Each row comes from the steps of one path. Every step used is in the known rows, and no mark comes twice. Write the path behind each row, first mark first.
Known rows
ligalut zodi savelir:   4.5  -5.5  -0.6   4.2  19.0 -12.6  15.8 -18.1  23.3 -18.7  -2.6  -8.8  -7.5 -11.6  18.3 -17.9  33.7  -5.7  -3.2  -7.3 -64.1
zasazab zodi sabe melof ligalut mise: -61.0   7.4   1.4  19.1  14.6  12.9  47.8 -31.3  13.7 -27.0  11.1 -30.5 -13.4  -7.1   6.6 -30.9  58.0  13.7 -14.3  15.8 -45.6
folik zapin sabe melof ligalut: -72.8  22.7 -34.4 -15.4 -27.7 -12.1  35.6  -8.3  21.4 -29.5  30.6 -51.7   1.2  -9.0  15.7   6.1  72.1 -16.2  22.8 -20.1 -55.2
zasazab zodi savelir melof ligalut mise: -27.4  -1.9   3.5   1.5  25.2  21.6  20.2 -32.4  24.9 -32.5  -7.1 -31.0 -27.5   3.1  -6.7 -17.1  57.6  -6.7 -43.7   5.4 -28.5
sabe zodi ligalut mise:  -1.4   9.2  22.7  45.4  25.6  -2.4  10.2 -27.3  -8.1 -53.1   8.4 -36.3  -3.2  -9.1   6.5  -2.2  30.3  26.7 -31.1  40.4 -53.6
savelir melof ligalut: -42.8  -6.8 -26.8  31.3   0.6 -12.7  40.0  -7.4  16.1 -40.9  -8.4 -44.0 -19.7   9.6  10.7  11.5  59.2  -6.2  -6.3 -12.5 -27.3
melof ligalut mise: -39.0  -5.5  -8.4  26.1  15.3 -14.8  44.9  -5.8  29.2 -39.8   6.6 -38.1   3.0   5.8   6.6  13.5  44.8  16.4 -17.4  30.1 -43.3
zasazab zodi ligalut: -12.2  -3.3  11.5  31.8  28.6  -2.5  11.7 -26.2  -7.1 -24.0  -4.5 -42.9 -19.2  -7.3   1.6  -6.2  51.4  -3.1   9.1   7.3 -72.9
savelir melof: -22.8  -8.8 -22.9  30.7   6.4 -21.1  25.7 -13.9   9.3 -38.5 -20.9 -24.2 -12.8   0.8  27.1   2.8  53.6   0.3  -5.9   0.0 -28.0
folik zapin sabe zodi savelir melof:  -2.8  30.5  -9.1 -30.2 -11.3  -3.0 -28.5 -47.6  14.8 -40.0  12.0 -22.2  -5.5  -9.6  27.8   4.4  57.4 -13.7 -25.9 -11.2 -30.4
ligalut zodi sabe melof: -34.1   1.5 -14.8  28.7  -2.0 -12.4  47.6 -23.1   2.0 -23.8   0.7  -5.2 -10.9 -19.8  33.6 -39.5  41.9   8.7  10.8 -14.0 -57.1
zasazab zodi sabe: -13.6  -7.6   5.3  13.9  26.4 -13.5   9.7 -40.7  14.0 -13.2  -5.9 -16.2  -3.6  -3.7  26.8  -3.1  51.3   6.1   5.5  12.3 -53.7
savelir zodi ligalut:   8.0  -3.9  -9.8  41.8  12.5 -12.4   4.3 -22.5   3.8 -35.6   8.9 -37.7  -6.2 -20.5  19.4  10.0  47.8   0.4   3.6   8.6 -69.1
zapin folik: -17.2   7.7   0.5  23.8  17.3 -47.1  18.6 -16.3  26.9 -24.9  -6.4 -25.0  18.4 -39.2  36.0   4.7  38.0  10.3   7.8  20.5 -55.8
zapin sabe zodi savelir:  -5.7  17.0  20.0 -23.7   8.7 -14.4 -35.3 -29.4  28.4 -22.0  20.5 -27.1  12.5 -13.5  27.9  19.5  36.7  -6.6  -9.9  20.9 -41.0
zapin savelir: -26.9  15.0  -8.9  18.1   9.3 -34.5 -10.4  -3.5   9.7 -26.1   6.6 -26.4   3.2 -21.7  31.7  27.6  55.6   6.1   8.0  22.6 -57.8
folik zapin sabe zodi ligalut mise:  -8.1  30.1  12.2   4.7  -1.5   1.6  -5.0 -44.2  -6.6 -54.1  29.2 -35.9   6.9 -14.8  11.3  11.4  45.4  15.6 -29.2  27.4 -59.7
zasazab zodi: -12.3 -12.5   4.9  19.3  35.2 -15.8  18.5 -19.8  11.5 -14.1  -5.6 -30.4  -2.3  -2.4  17.4   6.6  51.3  -1.2  11.8   9.3 -59.1
folik zapin savelir: -18.2  26.6 -23.4   2.9  -0.9 -33.1  -9.1 -17.3   7.4 -30.2  11.1 -27.0   4.4 -22.0  31.6  23.7  68.4   4.0   7.4   5.9 -67.2
folik zapin sabe zodi ligalut:  -7.5  28.4   4.8   0.6  -7.0  -8.5 -16.0 -37.8  -9.5 -44.0  27.9 -47.7   0.6 -12.7  14.1  18.2  49.9  -1.1  -0.8   1.9 -67.5
zasazab zodi sabe melof: -40.6   3.3  -2.2  15.6  14.8  -5.7  25.1 -31.6   4.5 -12.0  -3.0 -19.8  -9.3 -14.1  29.1 -33.5  57.3   3.0  14.8   2.7 -50.5

Write each row's path
-67.0   9.9 -21.9  22.4  -8.6 -12.4  42.5 -15.4  17.5 -26.8   6.6 -37.3  -9.2  -5.8  19.9 -17.7  57.8   4.0  12.3  -4.6 -41.5 => zodi sabe melof ligalut
-29.6  28.8 -34.3  17.0 -24.5  -2.7  16.8 -39.8  -2.4 -44.0   9.2 -18.3 -30.5 -14.7  16.5  -0.3  71.5  -1.4 -21.6 -43.8 -52.4 => folik zapin savelir melof ligalut zodi sabe
-17.0  12.7   4.0  10.8  16.4  10.1  10.5 -28.8  22.1 -50.4   5.1 -32.9 -16.7   0.8   1.5  -4.7  43.3   7.2 -57.5  13.3 -14.7 => sabe zodi savelir melof ligalut mise
-51.8  -3.2 -20.3  32.7   0.5  -6.6  68.3   6.9   8.5 -27.1  14.3 -39.9 -15.4 -10.1   6.7 -20.8  46.6  -7.8  14.5 -29.1 -63.3 => sabe melof ligalut zodi
  1.2   9.3 -14.9  23.9   8.0 -27.5 -24.0 -11.5  16.5 -26.9  20.8 -23.8   7.9 -33.7  41.2  38.3  56.3   1.4   2.4  20.1 -61.3 => zapin savelir zodi
-32.9   1.8 -19.7   5.0   0.0  -4.5  15.2 -16.8  31.7 -34.1 -10.9 -35.4 -23.9   3.7   4.6  -5.0  58.1 -15.0 -17.7 -13.7 -25.2 => zodi savelir melof ligalut
-42.0   5.9 -28.1  27.5  -7.7  -8.2  30.7 -22.0  23.4 -27.0  19.9 -34.5  -4.5 -17.3  29.7  -6.3  59.9  -0.6   5.6  -8.6 -47.2 => savelir zodi sabe melof ligalut
-21.4   3.2 -23.7  27.8  -1.5 -16.3  17.1 -27.5  15.9 -23.7  12.4 -14.0   2.6 -27.7  47.3 -15.6  53.9   5.9   6.8   5.9 -47.8 => savelir zodi sabe melof
-40.9  39.2 -40.6   8.7 -25.8  -7.5   0.0 -31.5  14.1 -31.3  41.0 -32.9  -5.4 -38.3  33.6   5.0  82.4  -1.3   2.9 -18.2 -64.5 => folik zapin savelir zodi sabe melof ligalut
 -0.1  -4.6 -11.1  11.6   9.4  -2.6  17.7 -24.3  14.0 -30.6 -18.0  -5.9 -24.5 -10.3  17.1 -25.7  41.0 -12.1 -19.5 -23.1 -41.2 => ligalut zodi savelir melof
-15.6  -5.9  -3.7   4.2  12.6  -5.2  28.0 -12.5  32.0 -20.2   8.1 -29.6 -15.2  -4.6  -1.3  -8.7  38.6 -12.9  -4.8 -21.9 -63.8 => melof ligalut zodi savelir
-81.9  10.6 -11.4   1.7 -14.4  -2.7  41.7  -0.9  24.1 -33.8  27.4 -40.4   3.4  -9.4  12.6   2.5  51.7   5.6  -4.5  25.0 -38.8 => zapin sabe melof ligalut mise
-59.7   4.1  -7.0  16.9  10.4   3.0  37.3 -26.3  11.5 -15.7   8.0 -40.4 -17.7  -5.8  10.2 -23.8  64.7  -4.9  12.4 -10.7 -50.2 => zasazab zodi sabe melof ligalut
 -2.2  10.4  12.5  41.1  22.5 -12.3   1.3 -21.4 -11.3 -42.1   5.6 -48.3  -7.2  -7.8  10.4   4.7  36.5   8.9  -4.4  13.3 -58.3 => sabe zodi ligalut
-48.8  29.2 -19.6  26.0 -13.1  -0.7   6.7 -23.8  14.5 -38.2  36.2 -24.4  -4.3 -37.9  29.9   2.2  62.5  19.8 -22.6  23.8 -47.5 => zapin savelir zodi sabe melof ligalut mise
  9.6  10.5  13.7   0.9  28.2 -16.3 -15.8 -24.4  21.4 -25.4   5.4 -25.7   4.8  -8.6  22.8   1.4  35.0   2.3 -14.0  16.0 -43.6 => sabe zodi savelir
-64.1   3.9 -15.1  27.0   4.3  -6.5  62.2   4.4  19.4 -39.3  10.8 -41.4  -4.0  -4.0   8.4 -15.2  52.2  13.8  -7.0  21.0 -41.1 => sabe melof ligalut mise
-32.1  -7.5 -21.9  35.1  -4.8  -2.1  46.5 -32.1  10.0 -39.9  -8.9 -18.7 -28.9   2.8  10.4 -12.8  48.7   1.4 -17.5 -32.4 -35.1 => savelir melof ligalut zodi sabe
-22.5  31.3 -12.8 -30.6 -15.9   3.8 -14.5 -40.8  22.4 -42.7  23.0 -42.5 -13.4  -2.0   8.1  13.9  63.1 -21.8 -29.5 -26.3 -28.8 => folik zapin sabe zodi savelir melof ligalut
-43.3   7.1 -10.5   5.7   2.3   3.8  43.3  -4.4  22.7 -19.2  13.2 -31.9 -23.1 -16.0   0.2 -35.4  45.4 -16.2   5.5 -30.9 -60.5 => sabe melof ligalut zodi savelir
-39.5  13.8 -19.3  32.6 -13.6  -4.1  13.5 -28.5   0.3 -40.0   3.9 -16.9 -31.0 -14.9  16.5   3.8  58.7   1.9 -19.6 -28.4 -41.9 => zapin savelir melof ligalut zodi sabe
  7.6  27.9 -27.9   6.3  -9.5 -25.1 -29.1 -48.2  12.4 -29.8  25.7  -7.5   7.7 -34.8  49.0  23.9  69.9   9.5  -4.5   4.6 -67.7 => folik zapin savelir zodi sabe
-21.7  37.8 -36.6   7.9 -19.5 -16.0 -13.5 -38.1   4.8 -28.6  28.9  -9.9   1.3 -46.5  52.9  -4.4  76.3   5.3   4.4  -4.2 -64.8 => folik zapin savelir zodi sabe melof
-58.9  12.2  -6.2 -18.8 -17.7   3.7  25.0  -8.4  26.2 -15.4  28.2 -32.2 -15.0 -19.7   5.1 -18.9  46.6 -24.3   8.1 -25.3 -58.5 => zapin sabe melof ligalut zodi savelir
-29.5  26.3 -21.1  22.0 -11.8 -18.2 -14.7 -25.5   6.4 -23.9  22.3 -11.9   0.6 -47.3  52.1  -0.3  61.4   8.1   6.9  12.3 -55.4 => zapin savelir zodi sabe melof
 -0.5  16.2 -14.8  19.9  -0.1 -26.3 -32.4 -36.7  15.1 -24.2  17.6  -8.8   7.5 -33.2  46.8  29.0  55.8  13.0  -5.7  21.1 -56.3 => zapin savelir zodi sabe
